Every row comes from one small tree of marks. The marks that hang from a mark follow it in brackets, in the order of their numbers. Every link used is in the known rows. Which tree was each row made from?
Known rows
z413{z302 z745 z882}: [ -9.2  48.4  76.0   1.3  17.8  67.1 -30.4 -17.4 -18.7 -35.0 -15.5  40.7
  -7.9 -45.7 -49.7 -17.5  -4.5 -12.9 -78.7  -6.0  10.9   3.6  12.2]
z254{z179 z745{z302{z413}} z882}: [ -7.1 -41.0 -40.6   9.6  36.7 -35.8  13.3   3.1  -4.7  56.9   7.7 -20.7
  18.7  40.4  30.0 -46.9  28.8   9.3  22.6  26.2  10.4  -0.6 -43.1]
z745{z302{z882}}: [  2.5 -13.8   4.1  18.4   1.8 -51.1   4.2  37.7 -14.5   2.7  10.0  18.3
   8.6  -3.2  15.5 -22.8   8.7  28.0  24.6  34.8 -26.2  -0.4 -11.0]
z882{z302{z413{z745{z179{z254}}}}}: [ -2.8  -1.8   5.5   5.9   1.3  15.1 -21.9 -64.5 -13.4  14.6 -22.6  -4.0
   5.7  -1.8  -4.1  32.4 -22.3  -6.1 -20.9 -30.2  -4.5 -29.2  32.9]
z254{z179 z302 z882}: [ -4.2 -38.4 -20.6 -15.3   7.6  -8.2  22.1  23.1  -5.2  -0.3 -21.2 -32.0
  17.2  -8.4  34.2   3.9  10.2   3.4  15.9  -2.8  23.8  33.5 -34.0]
z413{z745{z302}}: [  6.6 -12.6  20.0 -16.8  16.9  -4.7 -33.3 -26.1  -1.2 -16.0 -23.8  15.9
 -20.7   4.5  11.8  17.9  49.6   8.7  20.5  -7.2 -13.8  -7.5   8.4]
z882{z302{z413} z745}: [-19.7   6.3  16.7  15.7  -6.2   6.6  12.4 -28.3  58.7 -21.1  17.3   7.4
 -21.8  25.5 -25.1  12.2  -3.3 -13.0 -15.7  -1.1   0.8 -20.5  13.0]
z413{z745{z179{z254}} z882{z302}}: [  4.0  36.8  27.5  -3.5  12.6  44.9 -56.8 -35.0 -52.5 -11.9 -30.3  21.5
   1.4 -66.4 -26.1  17.0 -18.8   4.7 -14.6 -31.8   4.6 -17.1  30.2]
z179{z745{z302{z413 z882}}}: [ -7.5 -20.0   0.5  36.7   7.7 -42.3  11.0  11.9 -22.6  51.1  30.9  13.0
  37.7  24.5  13.3 -34.2  19.0  28.4  14.5  40.7 -14.7 -29.4  43.0]
z179{z254{z302 z882} z745}: [ -8.8 -56.4  25.3 -13.1   9.7   2.6 -26.4  43.8 -19.7  27.0  13.3 -52.5
  45.4 -75.3  50.2  17.3  13.2  12.4  18.5 -22.4  21.8   4.6  60.7]
z745{z179 z302}: [ 23.7  -4.3 -26.0 -15.0  -9.8 -29.3  -4.6   6.4 -26.1 -10.6  -6.4  18.1
   6.6  -6.6  15.8   1.2   7.9  21.4  20.7  16.5 -39.1   3.5 -15.2]
z302{z745{z179} z882}: [ 24.8  26.6 -26.1  -1.3 -15.1 -42.8  13.6  19.8 -31.9  -7.7  13.3   0.4
 -21.0   6.7  16.6  -6.9 -38.5 -17.6  12.7  19.6 -22.7  21.2 -31.2]
z179{z254{z302}}: [ -3.9 -23.0   5.0 -21.7 -21.1   8.7 -13.3  64.1   0.0  -3.5   0.7 -26.2
  18.2 -46.7  11.3  19.9   2.1  23.6  11.1 -13.0   0.4   8.5  19.9]
z413{z882}: [ -8.1  29.5  42.9 -20.5  -3.5  37.3  -5.6  47.8 -10.4 -26.5  18.5  29.8
  -1.9 -18.1 -53.9 -30.3   1.8  18.7 -21.2  11.5   0.9   0.0 -13.1]
z882{z302{z413 z745}}: [  3.9  21.5  14.1  12.0  -6.0   0.2  31.2   5.3  63.1 -12.8  19.8  -0.5
  -9.0   1.0 -33.9   3.3 -26.1 -21.0   1.6 -50.3  -3.5 -13.6  -5.7]
z302{z413 z745 z882}: [ -4.5  12.6   7.4  19.7  -9.5 -35.4  30.3  27.4  39.9  24.8  32.3  -6.2
  -6.2  47.3 -13.9 -28.9 -26.4  -4.5  -5.0   9.6  -4.5   2.8 -18.6]
z302{z413{z882}}: [-24.5  23.6  37.3   2.8 -10.6  41.9   5.4  42.6  26.4  11.2  22.3  32.5
  12.9  30.1 -70.7 -41.7 -11.8  26.8 -44.5  17.8   2.1 -14.6  -9.5]
z882{z302 z745}: [ -6.0  13.3  15.6  -6.3   0.0   4.0  -3.7 -22.4  16.6 -55.2   9.6   5.2
 -36.5 -21.6  -1.4  24.5  13.7 -21.7   4.2 -14.6   6.0  -8.0  12.4]
z254{z302{z413} z882}: [-25.2 -55.2  15.3  23.8 -19.3  -0.9  28.2  53.0  66.2  30.2  15.7 -30.4
  39.0  27.9   7.7  -4.1 -22.5  13.0  -9.6  -1.0   2.7  15.5 -16.5]
z302{z745 z882}: [  4.7  18.8  11.5  -3.5  -7.3 -36.1  15.0  35.8   2.5 -16.1  24.0  -3.5
 -24.6   1.0   3.7 -15.2 -16.2 -13.5  13.9   0.8  -2.5  16.5 -19.5]
z882{z302}: [ -3.1   6.4  27.4 -12.5  -2.7   7.3  16.8  21.1 -13.6 -54.5  10.7   7.4
  -4.9 -34.4 -16.6  11.2  -8.0  -5.9   2.8 -31.0  -4.6  -1.8   3.0]
z882{z302{z413} z745{z179}}: [ -4.3  14.4 -22.7  20.1 -15.6  -2.4  14.8 -48.1  27.0 -11.8   2.0   9.5
 -14.3  30.9 -11.6  18.6 -21.0 -18.7 -16.6  10.0 -13.9 -16.5   5.0]
z745{z302}: [ 11.2 -11.1   7.6 -16.6   2.2 -17.4  -4.7  27.0   8.9 -19.4   5.8  18.2
  -0.3 -12.7   2.7  -3.0  29.9  25.6  21.5   6.1 -25.8  -2.0  -2.6]

Which tree is each row?
[ 10.8   6.0 -10.8  15.0 -28.5 -35.6  20.9  73.5  10.5  -5.8  11.4 -16.4
  -0.9 -18.3  19.1   2.4 -24.5  -7.0  31.5  -7.2  -4.0  32.4 -20.5]	z254{z302{z745 z882}}
[  6.3  24.4 -41.9   6.9  18.7   4.0  -3.9  28.7 -35.9  47.4   5.5  31.5
  13.8  26.0 -30.0 -63.4  35.1  32.7   6.7  43.6   6.3 -13.0 -33.4]	z254{z179 z745{z302{z413{z882}}}}
[ -1.0 -26.5 -24.7  -8.8  48.6 -28.4 -11.1 -65.3  34.6   4.7 -19.7  -6.5
 -25.2   7.9  48.1  -6.1  54.6   0.9  31.3  28.7   9.7   4.4 -21.3]	z254{z179 z882{z745{z302}}}
[ 25.8  67.9   2.6   1.9  -9.8  20.4  -0.4  11.6  -7.6 -36.0  -3.4  27.8
 -13.5 -61.8 -37.2   0.1 -43.4 -12.8   9.7 -37.9 -14.2   3.3 -16.6]	z413{z882{z302{z745{z179}}}}
[-12.5 -22.8  -2.2  -0.1  41.8   3.4  34.9 -52.7 -28.0  16.7   3.0 -24.0
  29.8  -2.2  15.1 -12.1   4.2 -13.3  -4.5 -18.2  32.2 -18.4  35.6]	z254{z179{z745} z882{z302{z413}}}
[ -8.0  40.5  -4.0   5.9 -17.1  34.1 -10.5 -20.7  26.1  17.8  11.4  33.6
 -13.7  42.6 -44.5 -22.3 -12.6   3.0 -38.5  50.7  -9.0 -11.4  -8.7]	z302{z413{z882{z745{z179}}}}
[ 12.8  23.2 -15.3  -6.4  -8.4  -2.4   0.6 -44.3 -15.0 -52.0  -3.1  10.4
 -31.0 -15.2   5.0  28.4  -7.9 -24.7   4.9   4.1  -9.1   0.8  -0.1]	z882{z302 z745{z179}}
[-14.3 -26.1   8.4   7.7 -19.2  15.7  -1.1  13.8  24.9   7.6 -17.5  -5.4
   5.7  50.0  -7.1  24.0   9.7  -1.1  -8.9 -10.4  10.0   3.1   9.1]	z254{z302{z413{z745}}}
[ 22.0  -8.5 -52.7 -13.7 -42.4  -9.4  10.2  82.7 -85.5 -14.0  13.5 -16.1
   6.6 -10.1  27.2  12.6  -4.0  -6.3  27.3   9.1  -6.2  37.6 -28.8]	z254{z302 z745{z179}}
[ 27.3  15.6 -49.3 -32.6  -6.7 -13.0  23.9  21.3  -1.0 -20.4 -25.4 -17.8
 -17.8 -15.2  17.6  16.0  16.3 -15.1  36.2 -23.3  11.1  34.7 -29.5]	z254{z179 z302{z745}}
[  5.7 -13.2 -60.2  11.3 -48.0  -6.8  23.0  75.8 -46.7  26.1  21.2 -17.0
  22.3  39.7   7.6  -4.0 -19.5   0.5   5.6  23.9 -10.6  20.9 -27.1]	z254{z302{z413} z745{z179}}
[-15.3 -15.6  -2.1  32.4   0.6  -4.8  13.8 -55.2  53.5   7.8   6.4 -13.9
  -1.7  26.7  11.2  12.4 -31.4 -19.3 -15.4   0.8   0.3  -5.9  -6.8]	z254{z882{z302{z413} z745{z179}}}
[  0.9 -22.8   3.4 -44.6  46.4  -3.4  10.0 -35.2 -65.5  -8.2   1.2 -25.6
   7.1 -12.1  41.2  -8.5  37.9  -8.3   3.7   4.4  33.4   9.5  20.8]	z254{z179{z745} z882}
[ 18.7  -7.4 -36.9 -39.0   3.8   1.4  13.9   8.0 -86.3 -15.5 -15.0 -12.5
  18.2 -22.5  29.3  15.9  37.7   0.7  23.7   3.1  25.7  15.4  30.6]	z254{z179{z745} z302}
[-25.6  28.1  29.8   6.3  -8.0  41.3 -13.5  -3.1  60.2   9.6  19.7  32.3
 -15.9  41.9 -59.1 -28.6   9.4  10.9 -42.8  37.4   7.7 -17.0  -1.4]	z302{z413{z882{z745}}}
[-12.4 -25.7  15.9  26.1  10.8   4.8   5.3 -65.3  10.3   9.6 -22.9 -10.2
   8.3  28.6  10.8  19.8 -34.4 -22.3 -17.3 -29.7  -0.6  -8.1  -1.1]	z254{z882{z302{z413{z745{z179}}}}}
[ 22.3   2.5 -32.7  -5.9  -0.7 -29.9 -22.3 -38.1   7.9 -10.0  -7.9  18.0
 -27.5   5.9  22.8  13.4  30.9   2.2  28.7  36.7 -29.6  -1.6  -8.9]	z882{z745{z179 z302}}
[  4.8  14.2  38.4  -1.3  18.7  27.0 -48.8  -6.1  -3.2  -4.9 -27.2  48.6
  -7.3 -11.5 -26.3  -8.1  36.7  21.8   8.2   1.3  -7.1 -10.0   3.2]	z413{z745{z302} z882}
[  1.5   7.9  -1.8   8.8  -7.9   9.0   7.8 -58.1 -12.1 -11.6 -22.0  11.4
  -3.5  32.1 -11.7  29.6 -21.0 -19.8 -20.1 -23.7 -12.3 -16.3   7.7]	z882{z302{z413{z745{z179}}}}
[-18.6  -3.7  32.6  11.0   4.6  21.3   5.8 -38.4  16.1 -17.1 -12.1   6.4
  -6.8  30.8 -23.3  20.0  -5.3 -13.1 -16.5 -35.5   4.6 -21.6  17.4]	z882{z302{z413{z745}}}
[-24.9 -38.9  23.5  25.8  13.1  -1.7  -7.6  33.8   7.9  38.3  43.4 -43.2
  26.9 -25.1   6.8 -21.3 -22.6   1.0  -2.6 -28.5  20.5 -19.3   5.4]	z179{z254{z745 z882{z302{z413}}}}
[  0.5 -17.8   3.3   2.2   9.5 -16.4  -1.5   0.7  -1.3  32.5  24.4  16.5
  30.0  17.2   0.4 -11.6  41.8  22.1  13.9  11.4 -14.3 -32.0  44.6]	z179{z745{z302{z413}}}
[ -4.2 -14.4 -31.3  -4.4   3.3  13.6  10.9 -30.9  -4.1  13.8 -45.4  -9.0
  -2.3  62.0   4.1  22.3  26.5  -3.4  -4.9   5.0  21.9   9.4  -4.0]	z254{z179 z302{z413{z745}}}
[  8.8 -24.4 -33.3  27.8 -29.5 -18.2  28.0  29.7  67.3  39.0   2.4 -37.5
  22.4  16.2  22.5  12.5 -46.4  -8.3  11.7 -21.7 -11.6  27.7 -34.2]	z254{z302{z413 z745{z179}} z882}
[  9.3  13.8 -21.8  14.9 -12.9 -37.5  -1.4   6.4  10.0  57.1  18.7 -16.6
   7.0  20.7   6.7 -16.0 -47.9   0.5 -11.4  21.1 -21.6  -7.6  -4.7]	z302{z413 z745{z179{z254}} z882}
[ 16.5  -0.8  -2.7 -18.4 -15.3  -1.4 -22.0  57.5  36.2   2.2  -0.7 -33.5
  -4.7 -60.2  15.9  25.4  -0.6   4.9  33.8 -44.7   0.4  13.7  10.1]	z179{z254{z302{z745}}}
[ -2.2 -43.5 -21.3   3.6  49.3 -22.1   7.1 -46.7  -4.3  52.5  -3.7 -14.9
  34.4  20.6  37.3 -26.9  43.4  16.2  16.8  18.0  12.5 -17.2  20.9]	z254{z179{z745{z302{z413}}} z882}
[ -9.4  -3.2  -4.9  -9.5  41.2  -5.5  12.6 -70.3  14.5 -29.5 -15.8 -20.5
 -28.3 -17.0  24.7   5.8  16.4 -28.7   7.4  -7.4  31.6   3.0 -10.1]	z254{z179 z882{z302 z745}}
[  7.3  11.0   3.1  -4.4 -16.4  42.4 -60.3  10.9 -44.1  14.0 -39.1  10.3
  14.9 -45.1  -6.7  24.2 -13.3  25.0  -5.4  -6.5   1.7  12.5  23.1]	z413{z745{z179{z254{z302}}} z882}
[ 16.3 -10.6  -1.0 -23.3  11.0 -12.8 -22.3  -4.4  22.2  18.9   7.6 -44.1
  -6.4 -43.5  34.8   9.5 -25.5  -3.2  13.0 -29.3  -7.1  10.9  -9.6]	z302{z745{z179{z254{z882}}}}
[-11.3  -9.5  -7.9  23.2 -24.5 -26.6   4.2  36.1  10.3  -7.6   4.7  -8.3
 -17.7   6.8  26.7  12.2   3.2  -4.0  13.3  45.7   2.2  23.3  -0.3]	z254{z302{z882{z745}}}
[ -8.5  38.5  60.4  -0.6  13.0  48.8 -25.8 -13.8 -21.7 -44.1 -21.5  36.5
 -16.7 -40.9 -47.5   5.3   4.4   0.2 -14.1 -32.4  14.4  -9.5  15.3]	z413{z745 z882{z302}}
[  2.9  -0.2  -1.6 -13.0  -7.4  11.7  -6.3 -47.0 -16.3   3.1 -19.0   7.9
 -11.6  73.3  -7.3  20.2  -3.5  -9.4 -27.8  10.4  -7.9  -5.0  -3.1]	z302{z413{z745{z179}}}
[  3.2  65.1  20.9   5.6  -4.8  47.2 -14.7 -29.3 -10.1 -28.8   1.0  39.6
 -12.5 -46.8 -32.1 -17.8 -17.4 -19.9 -73.7  36.6  -4.1   8.8  -0.8]	z413{z302 z882{z745{z179}}}
